Each row was made from one small tree. The marks that hang from a mark follow it in brackets, in the order of their numbers. Every link used is in the known rows. Write each row's tree.
Known rows
J_393[J_396]: [ 0.22  0.45  0.57 -1.05  2.76 -1.27  0.45  0.85 -1.53  1.31  0.68  0.78
 -0.40  1.09  0.43  1.90 -1.27  0.72 -0.24]
J_396[J_57[J_47 J_199 J_942]]: [-2.49 -1.14  0.52  1.42  2.65 -1.36  3.33  0.30  3.83 -0.20  1.81 -1.09
  1.96  0.47  1.00  0.18 -1.79 -0.11  1.27]
J_47[J_396[J_57 J_393 J_942]]: [-0.07 -0.12 -0.88 -2.79  4.51 -0.94 -1.88  1.45  0.28  1.51  2.09 -0.54
  0.94  1.79  3.57  2.94 -3.47  0.71  1.64]
J_396[J_393 J_942]: [-0.74  0.27 -1.36 -1.99  2.91 -1.45 -0.97  0.72  0.55  1.80  1.28 -1.95
  1.90  0.45  3.00  2.75 -2.14  1.52  1.24]
J_942[J_396[J_57[J_47 J_199] J_393]]: [ 0.43 -1.38 -0.46 -0.81  5.09 -1.82  0.49  1.55  2.73 -0.11  1.79 -0.94
  0.96  0.81  1.40  2.48 -2.74  0.11  1.70]
J_47[J_396[J_393 J_942]]: [-0.56  0.30 -0.35 -2.50  3.76 -1.37 -1.33  1.32  0.02  2.55  1.53 -0.14
  0.49  1.44  3.26  3.25 -2.86  1.91  1.14]
J_199[J_57[J_47] J_396[J_393 J_942]]: [-2.97  0.15 -2.17 -0.18  4.92 -0.77  0.36  1.74  0.93  1.39  2.07 -0.25
  3.00  1.11  3.91  5.04 -1.04 -0.78  2.25]
J_199[J_57[J_47]]: [-1.80  0.63 -0.04  1.72  0.78 -1.08  1.11  0.40 -0.39  0.48  0.99  0.13
  2.11 -0.55  1.05  1.37 -0.15 -1.11  2.46]
J_199[J_57]: [ 0.03  1.15 -0.34  0.93  0.00 -0.53 -0.18  0.69 -1.97 -0.46  0.54  0.28
  1.78 -0.61  1.77  1.18 -0.29 -1.69  2.29]
J_57[J_199 J_942[J_396]]: [-0.64 -0.83  0.64  0.71  2.01 -1.68  3.43  0.95  3.50 -0.23  0.90 -0.44
  0.62  0.41  2.07  1.81 -1.82  1.33  1.16]
J_396[J_393]: [ 0.11  0.42 -0.38 -0.98  2.24 -1.52  0.17  1.05  0.02  0.76  0.63 -0.72
  1.19 -0.10  1.67  1.32 -1.15  0.87  0.55]
J_396[J_57[J_47 J_199] J_393 J_942]: [-2.27 -1.75 -0.94 -0.75  5.48 -2.09  0.52  0.85  3.70  1.68  3.00 -2.67
  2.52  0.59  2.09  2.11 -3.54  0.44  1.57]
J_199[J_396[J_47 J_57]]: [-2.65  0.26 -1.15 -0.11  4.53 -0.29 -0.76  0.96  0.49 -0.88  0.67 -0.16
  2.00  1.52  1.02  2.58 -1.69 -1.09 -0.58]
J_47[J_396]: [-0.26  0.87  1.08 -0.99  2.01 -1.00 -0.35  0.95 -0.93  1.64  0.68  1.15
 -0.18  1.08  1.47  1.60 -1.82  1.09  0.51]
J_57[J_199]: [-0.79 -0.17  1.99  1.44  1.36 -1.86  1.94  0.57  0.88  1.05  0.84 -0.11
  0.44 -0.77 -0.59 -0.07 -1.61  0.33 -0.43]
J_942[J_396[J_47 J_57]]: [-0.29 -0.39 -1.17 -0.82  3.71 -1.06 -1.76  0.63  0.81 -1.57  0.48 -0.99
  1.17  0.98  0.63  2.42 -2.58 -0.51  1.29]
J_47[J_57]: [-0.05  1.10  1.00 -0.30  0.59 -0.33 -0.27  0.27 -1.41 -0.75  0.99  0.37
  0.20  0.84  1.70  0.16 -1.39 -0.17  2.59]

Write each row's tree
[-2.06 -1.78 -0.49  0.26  4.42 -2.01  3.07  1.14  4.66  0.02  2.39 -1.78
  2.18  0.51  2.13  1.07 -2.31  0.41  1.48] : J_396[J_57[J_47 J_199 J_942] J_393]
[-2.93 -0.81  0.08  0.39  4.89 -2.00  0.77  1.22  2.22  1.44  1.42 -0.79
  1.29  0.32  0.76  2.80 -2.62  0.65 -0.92] : J_57[J_199[J_396[J_47 J_393 J_942]]]
[-1.74 -0.54 -0.97 -0.97  4.16 -1.26  0.04  0.54  0.43 -0.51  0.96 -0.48
  0.70  1.70  0.85  2.26 -2.22  0.11  0.20] : J_393[J_396[J_47 J_57[J_942]]]
[-2.58  0.18 -1.05 -0.65  4.69 -0.03  0.19  0.90  1.30  0.90  1.61 -0.46
  2.34  1.97  2.47  3.26 -1.75 -0.31  0.51] : J_199[J_396[J_57[J_47] J_942]]
[ 0.34  0.49  0.71 -2.23  3.39 -0.90 -1.24  1.57 -0.97  0.54  2.01  1.14
 -0.77  2.03  3.44  2.01 -2.90  0.82  2.95] : J_47[J_57 J_396[J_393]]
[ 0.07  0.64  0.10 -0.81  0.99 -0.19  0.77  0.50  0.38 -1.69  1.04  0.10
  0.30  1.70  3.51  1.50 -1.51  0.52  3.73] : J_47[J_57[J_942[J_396]]]
[-2.75 -0.13  0.84 -0.09  3.48 -2.10  1.59  0.70  1.71  2.69  1.37  0.27
  0.67  0.81  0.70  1.93 -1.49  1.97  0.80] : J_57[J_47[J_396[J_393]]]
[-3.73  0.33 -0.94 -0.60  2.41 -1.23 -2.36 -0.65  0.10  0.15  0.98 -1.88
  1.68  0.96  1.32  2.29 -2.91  0.80  1.91] : J_396[J_47[J_57] J_942]
[-2.01 -1.12 -0.33 -0.36  4.62 -1.78  0.75  0.72  1.27 -0.21  1.33 -0.52
  0.44  1.38  0.31  2.06 -2.72  0.08 -0.14] : J_393[J_396[J_47 J_57[J_199 J_942]]]
[-3.23  0.19 -1.86 -1.57  5.52 -0.84 -1.51  1.19  0.88  0.42  1.34 -0.84
  1.83  1.94  3.02  4.38 -2.51  0.56  0.70] : J_199[J_396[J_47[J_57] J_393 J_942]]
[-3.28 -0.35 -1.95 -0.70  3.45 -0.96 -2.74 -0.48  0.95 -0.41  1.15 -2.77
  2.84  0.86  0.97  2.01 -3.28 -0.47  1.00] : J_396[J_47 J_57 J_942]
[-1.60 -0.53  0.50  0.12  4.33 -1.61  1.38  1.52  1.81  1.74  1.58 -0.35
  1.05  0.39  1.45  2.48 -2.28  0.58 -0.58] : J_57[J_199[J_396[J_393 J_942]]]
[ 0.13 -0.39 -1.71 -1.38  3.05 -0.74  0.71  1.22  1.92 -1.29  1.45 -1.59
  2.21  0.91  3.65  1.28 -1.81 -0.14  1.84] : J_396[J_57[J_942] J_393]
[-1.99 -0.81 -1.96 -0.86  4.58 -1.72 -1.87  0.73  1.35 -1.28  1.07 -2.24
  2.33  0.38  0.74  1.50 -2.85 -0.62  0.53] : J_396[J_47 J_57 J_393]
[-0.24 -0.19  1.01  0.09  1.66 -0.86  1.82  0.80  1.60 -1.30  1.57  0.09
 -0.05  1.23  2.77  1.15 -2.19  0.47  3.20] : J_47[J_57[J_199 J_942[J_396]]]
[-1.96 -0.90 -1.86 -1.60  4.80 -1.36 -0.54  0.62  2.52  1.27  2.45 -2.67
  2.88  1.03  2.82  2.47 -2.85  0.44  2.09] : J_396[J_57[J_47] J_393 J_942]
[-1.29 -0.40 -0.59 -0.95  4.40 -1.39 -0.98  0.57 -0.61 -0.09  0.99 -0.28
  0.43  1.39 -0.21  2.03 -2.41 -0.34 -0.24] : J_393[J_396[J_47 J_57]]
[ 0.24 -0.13 -0.35 -1.36  3.32 -0.68  0.84  0.93 -0.18 -0.10  1.22  0.15
  0.33  1.78  1.78  1.88 -1.68 -0.01  0.68] : J_393[J_396[J_57[J_942]]]
[-2.49  0.45 -0.67  1.73  0.40 -0.97  2.56  0.36  1.08 -0.11  0.97 -0.16
  2.52 -0.11  2.54  1.76  0.11 -0.46  3.11] : J_199[J_57[J_47 J_942]]
